In the rows, 128 means zero.
Known rows, with every step that occurs:
fevot gibizun seper lasevip mirefoz: [129 109  84 129 155 108 169 134 125 121 129 130 118 122 138 144 145  88
 121 132 127 146 104 159 125 160 127 147 187 126  95 110 135 141 141 122
 110 154 135 112  73 136 105 120 112 168  98 164 134 117 142 150]
mirefoz kefut gano gibizun: [117 109 141 151 119  99 139 144 142 137 153 119 142 128 116 110 154 106
 147 126 141 139  54 132 101 119 159 127  95 102 127 123 115 141 120  94
 101 128 134 165 164 106 104  98 139 127 123 134  92 133 114 149]
turil mirefoz kefut gano: [112  88 157 129 106 101 158 120 118 126 139  94 144 121 136 103  86 141
 141 111 132 132  85 149 100 110 159 117  56 104 108 127 111 141 124  79
 103 156 141 155 151 124  99  94 154 150 119 127 109 125 121 161]
vivirum lasevip mirefoz kefut: [121  97 173 138 102 111 160 100 123 130 141 127 126 134 136 105  95 138
 127 142 136 157  90 139 129 155 138 103 109 116 134 113 106 137 119  88
 122 150 140 148  85 124 109 129  82 168 128 161 103 102 120 141]
natuvo gafip gibizun mefaz: [132 131 155 132 158  92 135 141 140 125 156 151 133 135  75 130 108 134
 123  99 134 137 101 127 120 148 107 150 143 120 116 117 156 149 109  75
 119 133  94 110 129 146 109  87 135 114 131 127 143 122 126 183]
mefaz gibizun: [133 123 141 137 150 104 144 147 123 119 153 121 151 130 110 126  95 118
 131 115 136 133 173 142 118 154 154 134  89 111 109 122 134 132 127 104
 115 131 131 118 130 144 108 110 145  89 120 147 149 124 130 159]
natuvo gafip gibizun mirefoz: [121 120 152 130 144 110 159 129 140 119 154 142 133 134  84 128  77 136
 125 105 134 142 102 151 108 146 122 158 141 124 146 122 153 149 114  93
 112 141 124  99 106 131 107  86  74 118 127 129 137 120 151 203]
nutom mefaz: [129 106 173 123 128  94 153 136 140 123 148 123 167 126 123 108 117 129
 129 112 141 117  70 135 135 140 154 135  60 107 121 123 130 129 117  97
 115 159 144 115 158 145 101  93 159 123 119 137 146 120 147 152]
natuvo gafip: [126 113 155 127 129  99 145 141 144 114 149 158 135 140 111 114 101 124
 128 125 121 131  50 151 135 142 135 142  94 111 146 117 136 134 132  85
 121 135 137 111 120 128 105 103 109 114 121 132 136 117 124 180]
seper lasevip gano gibizun fevot: [113 117 107 144 128 103 131 148 136 115 130 132 134 130  95 152 171  63
 130 124 145 154  53 138 126 154 142 126 162 113  86 118 146 149 107 141
 117 126 144 138 144 107 118 106  97  62 112 118 119 125 153 125]
fevot gibizun gano lasevip mirefoz kefut: [125 116  84 121 105 115 144 137 134 125 144 127 123 125 137 148  97 117
 122 131 137 165 132 127 120 145 163 138 178 116 128 104 109 144 123 126
 103 139 155 160 103  92 105 123  86 146 129 165 125 111 118 133]
seper kefut gano: [110 109 155 139 133 102 147 138 129 120 134 120 143 124 102 109 101  99
 150 124 127 121 134 148 138 127 140 118 146 109 136 133 114 133 121  73
  95 142 139 132 167 146 100  82 121 125 118 115 123 126 132 159]
mudib kefut gano lasevip mirefoz: [118 114 162 122 143 129 149 120 126 129 111 129 138 129 109 114  48  85
 147 105 134 129 152 137 160 128 147 129  97 114 137 126 150 148 133 124
  96 162 131 122 122 134 112 130  82 173 108 137 142 122 131 117]
kefut gano lasevip mirefoz: [106 121 158 126 108 130 145 115 129 133 105 134 147 132 126 114  72 127
 139 107 133 124 117 141 146 137 137 134  93 121 158 130 140 151 138 125
  98 151 133 133 130 125 109 125  84 177 110 146 137 120 113 127]
gano lasevip mirefoz kefut: [116 101 154 133 123 111 159 105 133 119 128 130 137 129 128 112  75 140
 127 122 133 148 121 134 131 146 159 132 127 112 143 118 116 146 134 121
 116 145 126 144 109 114 104 124  80 173 132 164 123 107  98 140]
gibizun mirefoz kefut gano: [109 112 145 142 109 121 162 124 130 129 139 118 139 120 126 105  89 147
 144 124 142 135  91 156 107 116 139 131  82 110 116 131 111 141 102  84
 100 159 145 168 144 126 106  87  95 138 128 104 105 125 146 184]
gibizun gano lasevip mirefoz kefut: [114 107 144 125 110 128 149 113 129 125 132 132 135 125 126 128  85 126
 128 130 139 149 125 126 129 158 160 130 148 113 137 112 106 146 137 114
 103 149 149 170 110 116 110 121  64 154 130 153 125 106 110 140]
vivirum lasevip mirefoz kefut gano: [113 103 171 137  89 122 150 107 122 139 126 129 128 132 140 100  93 135
 142 131 135 146  88 144 133 138 130  96  73 117 152 121 107 140 115  85
 110 157 144 157 117 124 107 127  87 175 114 142  93 113 125 135]
fevot gibizun gano lasevip: [119 136  69 124 109 102 138 163 139 127 148 129 136 128 124 154 109  98
 131 126 144 152 120 126 123 143 157 149 172 115 100 106 136 143 122 138
  98 133 158 135 117 104 111 131 132  97 120 138 146 113 143 132]
lasevip gano gibizun mefaz kefut: [140 126 133 152 144 114 128 152 127 126 161 129 139 137  83 139 140  82
 125 120 152 156 114 116 143 154 140 140 113 104  95 111 151 141 100  79
 108 148 117 143 164 137 121  94 112  67 128 113 136 129 132 129]
vivirum lasevip: [115 124 163 142 104  98 155 127 129 132 143 131 140 137 123 113 111 118
 136 140 142 144  80 137 134 154 132 116 109 115 100 116 133 137 116 103
 117 144 145 124 105 139 114 135 128 116 120 132 122 102 145 138]
mudib kefut: [130 101 168 144 153 101 151 139 125 124 151 122 139 128 104 116  83  74
 142 116 134 136 119 141 140 136 154 129 122 103  93 119 139 130 121  91
 112 151 136 115 121 153 110 112 113 113 122 118 140 116 142 152]
gibizun gano lasevip mirefoz: [110 124 146 124 103 134 147 119 129 129 123 134 142 130 127 136  81 119
 126 124 136 135 120 126 141 158 147 138 151 123 136 117 130 149 141 123
  97 151 151 145 103 127 114 122  62 151 120 150 147 107 117 133]
seper lasevip: [113  93 141 142 152  95 163 135 133  95 129 128 141 125 105 114 105 100
 136 129 129 135  79 145 125 137 151 122 136 108  80 126 145 135 130 114
 112 139 136 124 115 147 104 115 118 119 106 131 126 112 132 162]
vivirum lasevip gano gibizun seper kefut: [119 155 130 143 135 106 162 137 135 152 153 129 124 138  99 139 177  35
 141 167 154 160 100 134 145 182 125 134 207 119 137  98 119 146 144 105
  97 155 140 121 140 128 121 121 137  70 126 119 117 114 151 126]
mefaz lasevip: [116 121 150 151 145 107 145 135 123 106 152 131 152 130 106 117 129 122
 132 120 137 131  68 143 130 139 155 124  96 108 114 118 132 133 122 120
 124 144 131 128 128 149 110 135 132 119 125 131 133 111 120 157]
turil mirefoz kefut gano gibizun mefaz puzam: [109 126 131 133 117 102 146 140 123 139 158  86 140 122 121 108 139 158
 123 108 146 117   4 125  94  96 145 127  60 102  73 125 134 145  88  79
 131 174 104 182 159 127 113 125 184 160 123 123 111 139 123 142]
gafip gibizun seper lasevip: [122 101 135 147 189  94 170 127 125 116 139 123 138 120  80 136 141  75
 138 113 142 146 129 145 105 176 132 143 176 117  86 119 147 147 153 124
 107 137 115 109 110 168 106 114 138 120 106 132 128 116 147 176]
nutom mefaz kefut mirefoz: [130  74 185 139 137 102 143 138 127 113 162 128 169 127 101 102  89 144
 128  94 143 120 124 126 139 124 156 135  14  95 126 129 135 123 103  83
 110 180 143 117 155 154 100 105 135 118 107 138 134 122 154 162]
turil fevot gibizun gano lasevip mirefoz: [116 141  84  99  93 112 134 143 127 130 154 125 127 124 156 173  99 134
 105 103 144 147 179 130 143 148 161 158 165 126 106 110 141 154 122 132
 105 133 158 130  80  86 111 123 102 128 114 177 153 113 128 116]
gafip gibizun seper kefut: [126 118 160 147 184  91 164 127 123 133 159 113 135 119  80 134 138  78
 138 126 139 143 188 146 114 180 125 146 232 118 118 119 116 143 145  84
 102 136 115 105 133 169 104  87 137 116 131 128 136 117 136 179]

Rows:
[101 144 134 142 108 122 155 142 139 145 145 117 145 126 119 119 130 119
 143 123 146 125  52 141 111 115 132 150 110 120 120 131 145 147 108 101
  89 152 140 145 138 111 114  87 110 134 116 124 117 133 147 160] | kefut gano gibizun mirefoz
[111 125 130 136 150 124 162 126 134 138 118 132 132 124 122 125 171  81
 139 131 136 127  51 149 128 151 121 139 132 125 122 122 142 151 157 119
  91 155 128 139 113 130 113 106 111 183  90 155 110 130 133 142] | kefut gano gibizun seper lasevip mirefoz
[113 119 157 137  91 114 147 119 134 150 140 124 129 133 133 106 137 118
 141 138 142 151  56 129 121 135 134 105  94 119 152 118 115 145 115  98
 105 144 136 162 114 102 112 127  99 176 116 163  81 121 119 118] | vivirum lasevip mirefoz kefut gano gibizun
[ 98 146 131 134 129 112 163 142 139 130 147 111 140 122 102 119 122 104
 145 142 142 123 103 142 120 113 134 142 174 120 128 132 131 144 101  86
  83 152 136 142 145 111 111  73 104 130 124 121 116 132 152 164] | seper kefut gano gibizun mirefoz
[124 143 128 115 128 135 143 132 121 122 133 129 144 131 115 149  66 127
 123 119 142 139 217 123 134 168 157 137 126 123 137 114 134 146 143 133
  99 139 145 137 104 127 117 128  90 125 117 170 163 116 121 134] | mefaz gibizun gano lasevip mirefoz
[137 125 141  96 139 117 149 128 135 120 145 122 158 123 110 131  74 145
 118 117 153 136 194 114 129 160 178 130  66 113 141 112 110 136 130 133
 107 159 144 155 143 117 107 116 128 134 121 177 149 121 137 135] | nutom mefaz gibizun gano lasevip mirefoz kefut
[106 125 141 133 116 109 143 136 139 131 116 132 150 130 111 113  87 120
 148 111 140 127 107 138 137 134 145 136  88 110 131 129 144 147 134 128
  97 139 135 132 155 126 109 131 129 126 114 122 134 120 129 131] | kefut gano lasevip
[128 124 143 159 135 123 123 152 121 132 163 134 143 138  91 135 127  98
 128 110 150 151 118 109 136 131 131 146  99 101 115 117 152 142  96  76
  98 169 116 144 156 135 118 101 119  66 121 113 124 130 126 145] | lasevip gano gibizun mefaz kefut mirefoz
[ 98 126 127 132 112 117 166 121 139 129 125 124 143 123 111 107  66 150
 143 124 149 140 118 146 118 119 147 141  88 111 121 127 125 150 109 127
  96 160 135 165 139 104 108 116  96 138 128 112 114 117 144 161] | gibizun mirefoz kefut gano lasevip
[123 124 139 151 114 118 138 147 137 135 151 126 141 138 115 136 147  58
 136 122 141 150  56 130 125 148 156 144 132 109 131 113 139 142 135 103
 105 135 143 124 161 118 114 102 115  70 126 129 125 128 117 135] | lasevip gano gibizun
[136 111 103 145 140  98 130 161 118 122 170 129 136 128 109 135 108 143
 121 105 138 146 157 124 124 117 121 147 109 103  79 119 147 134  71  72
 108 166 117 132 114 135 106 108 147 106 117 129 133 122 141 158] | fevot gibizun mefaz kefut mirefoz
[124 148 134 150 141 122 133 139 117 115 143 139 147 134  99 135 133 104
 126 114 147 143  75 128 146 144 133 129 115 113 109 111 139 142 105 105
 121 165 115 141 163 156 117 125 137  74 134  97 144 117 123 148] | gibizun mefaz lasevip gano
[127 118 155 135 159 123 133 112 117 126 120 124 144 128  65 130  64 139
 132  86 149 142 226 117 143 153 117 133 113 120 119 132 165 159 102 104
  96 144  89 133 135 155 114 112  80 173 114 141 145 126 130 128] | gafip gibizun mefaz kefut gano lasevip mirefoz
[116 128 116 143 171  94 169 143 141 124 146 129 137 125 106 130 188  73
 134 144 144 135  47 142 116 159 137 151 162 114  78 113 147 144 155 129
 103 144 125 127 105 132 112 114 149 123 104 141 119 118 138 159] | gano gibizun seper lasevip
[130 130 131 128 132  98 124 145 120 125 147 122 146 126 109 144 126 141
 122 108 143 136 192 147 120 170 132 126 105 114  83 123 126 136  96 115
 129 125 135 132 127 129 118 103 138  81 124 138 155 123 152 149] | mefaz gibizun fevot
[116  74 150 137 147 108 167 108 126  92 127 126 130 123 119 107  92 118
 127 127 123 147  93 146 120 138 156 111 136 111 111 124 117 135 129 102
 119 147 132 149  96 134  98 110  71 170 114 158 104 111 112 165] | seper lasevip mirefoz kefut
[114 124  84 119  95 101 151 145 129 132 172 108 125 114 154 140 105 159
 122 102 147 148 146 161 109 108 153 151 100 115  92 122 121 145  82  94
 107 142 150 155 123  84 101  87 134 115 121 126 111 130 154 163] | turil fevot gibizun mirefoz kefut gano
[108 141 146 121 151 121 164 110 128 141 108 131 136 125 117 122 106 109
 141 130 135 122 169 151 157 163 118 143 172 125 162 124 117 153 157 112
  87 164 126 129 130 138 109 110 102 180 115 137 139 119 127 137] | gibizun seper kefut gano lasevip mirefoz
[119 139 125 158 140 120 134 148 130 119 158 131 147 139  95 136 164  64
 133 125 148 151  39 130 130 146 166 133 119 108 138 108 140 140 130 132
 116 136 133 131 157 124 114 134 125  72 125 132 121 124 114 135] | mefaz lasevip gano gibizun
[117  87 168 142 112 125 143 111 123 133 130 125 137 125 139 103  94 131
 139 113 126 134  94 149 126 132 141 116  78 112 153 129 100 138 126  69
 109 152 139 159 139 132 101  95  78 177 120 140 106 126 107 152] | lasevip mirefoz kefut gano
[130 119 135 148 148 111 140 146 131 148 158 127 141 129 101 125 174  87
 141 124 149 135 112 145 131 164 131 146  80 106 115 118 134 143 141  91
  94 145 133 141 153 140 118 105 129 126 106 124 122 133 148 149] | mefaz kefut gano gibizun seper
[112 115 130 145 105  92 119 144 139 147 151 120 139 123 116 127 185 125
 141 117 146 140  60 138 106 134 136 122 103 106 102 125 106 146  89 108
 115 121 138 179 164  91 113  89 128 117 128 122  94 133 138 137] | mirefoz kefut gano gibizun fevot
[120 106 146 129 131 114 152 128 142 124 149 139 129 128  83 113  77 143
 141 101 136 145 101 154  95 125 130 142  97 117 158 126 129 149 111  84
 104 140 125 136 140 118 101  81  76 127 125 112 106 130 147 207] | natuvo gafip gibizun mirefoz kefut gano
[120 140 136 142 167  88 162 143 138 141 164 119 135 125 102 129 188  78
 135 153 141 133 104 141 124 164 133 155 216 115 118 113 116 142 145  93
  99 142 124 127 132 130 111  88 152 117 130 142 128 121 132 156] | gano gibizun seper kefut
[124 118 161 130 139 112 140 128 139 124 152 124 159 125 112 102 165 136
 132 113 148 121  24 126 125 117 167 116  26 110 159 120 113 135 111 125
 116 160 124 159 171 110 102 113 137 186 115 170  96 134 116 131] | nutom mefaz lasevip mirefoz kefut gano gibizun
[122 120 150 141 129 124 149 121 132 161 146 124 130 125 141 119 178 104
 140 134 138 138  66 146 114 153 127 144 118 117 146 116 102 148 150  91
  99 155 129 163 133 118 111  95 113 185 120 155  99 132 111 148] | lasevip mirefoz kefut gano gibizun seper
[132 138  91 122 126  86 146 155 125 146 178 120 127 121 158 162 169 120
 110 111 144 145 144 159 128 160 137 173 142 119  73 106 130 145 130 106
 116 140 141 110  98 117 106 107 182  99 116 147 147 119 144 150] | turil fevot gibizun seper
[118 104 157 140 113 120 140 125 134 142 144 120 135 128 134 110 141 114
 139 125 131 138  61 136 112 126 150 125 101 113 152 126 111 143 122  86
 104 139 133 163 136 106 105  89  90 178 120 163  93 134  99 142] | lasevip mirefoz kefut gano gibizun
[123 134 143 156 116 118 129 146 121 141 159 138 136 145  90 132 125 101
 130 124 159 162 113 102 141 140 117 127  91 107 107 109 157 144  90  87
 100 177 120 142 135 125 125 135 123  65 117 115 113 116 144 127] | vivirum lasevip gano gibizun mefaz kefut mirefoz
[121 118 149 153 147 104 132 149 125 129 172 130 147 131  95 122 136 138
 126 113 146 135 106 109 125 120 124 147 101 102  90 125 155 140  90  78
 102 161 105 145 125 133 116 101 139 114 120 136 124 123 123 157] | gano gibizun mefaz kefut mirefoz
[120 131 150 138 123 118 136 126 133 146 142 123 132 125 130 115 148 138
 132 121 140 134  68 121 118 121 123 131 112 117 128 123 120 149  99  71
 101 154 107 180 144 113 110  80 120 181 128 149 103 133 102 137] | lasevip mirefoz kefut gano gibizun mefaz
[124 143 126 103 142 108 164 134 143 122 139 114 164 121  98 110  56 168
 136 109 164 126 188 135 117 125 165 140  12 109 129 127 128 139 102 148
  98 167 128 151 175 107 106 113 158 118 118 135 137 132 172 154] | nutom mefaz gibizun mirefoz kefut gano lasevip
[107 142  67 108  98  95 154 145 138 127 157 114 129 117 143 142  83 163
 123 106 156 154 172 150 119 110 160 161 103 114  89 120 135 156  89 137
 102 140 141 151 119  67 104 117 138 116 121 132 121 124 150 143] | turil fevot gibizun mirefoz kefut gano lasevip
[121 157 115 150 174 112 150 145 127 127 162 129 136 133  85 143 196  39
 134 146 149 147  97 140 139 167 148 143 198 112 140 102 117 142 149 118
 106 154 126 130 163 136 115 122 141  76 131 122 124 122 127 144] | mefaz lasevip gano gibizun seper kefut
[119 126 155 147  94 118 146 131 126 134 135 135 136 144 121 126 102  76
 139 132 143 161  83 137 146 165 139 113 106 114 132 108 132 140 126 102
 113 155 154 121 137 140 116 139 105  68 121 111 125 108 143 132] | vivirum lasevip gano
[141 118  90 136 133 100 122 164 123 124 151 125 133 126 101 133 117 131
 132 108 140 143 155 136 138 125 121 133  91 107  76 121 144 137  74  70
 105 144 120 143 155 139 111 100 148 115 112 114 132 132 153 139] | fevot gibizun mefaz kefut gano
[109 112 103 145 139 117 174 133 141 103 143 121 126 125  98 128 119  72
 133 142 148 168  55 140 106 126 165 136 156 108 105 114 135 145 112 124
 103 153 140 157 132 101 110 102  76  84 123 118  96 123 142 164] | seper lasevip gano gibizun mirefoz kefut
[124 143 145 145 156 110 145 124 127 122 163 128 139 128 106 119 171 148
 114 132 146 143  51 116 120 129 138 129 132 116 112 111 122 144  96 110
 125 152  91 174 111 113 114 114 127 175 141 164 110 118  92 145] | gano gibizun mefaz lasevip mirefoz kefut
[122 130  87 118 102 124 141 144 131 129 136 130 129 128 140 156  97 107
 121 123 137 152 128 128 130 150 147 149 184 124 129 108 133 146 127 133
 100 141 156 131  93 106 110 128  83 143 117 166 147 112 130 123] | fevot gibizun gano lasevip mirefoz
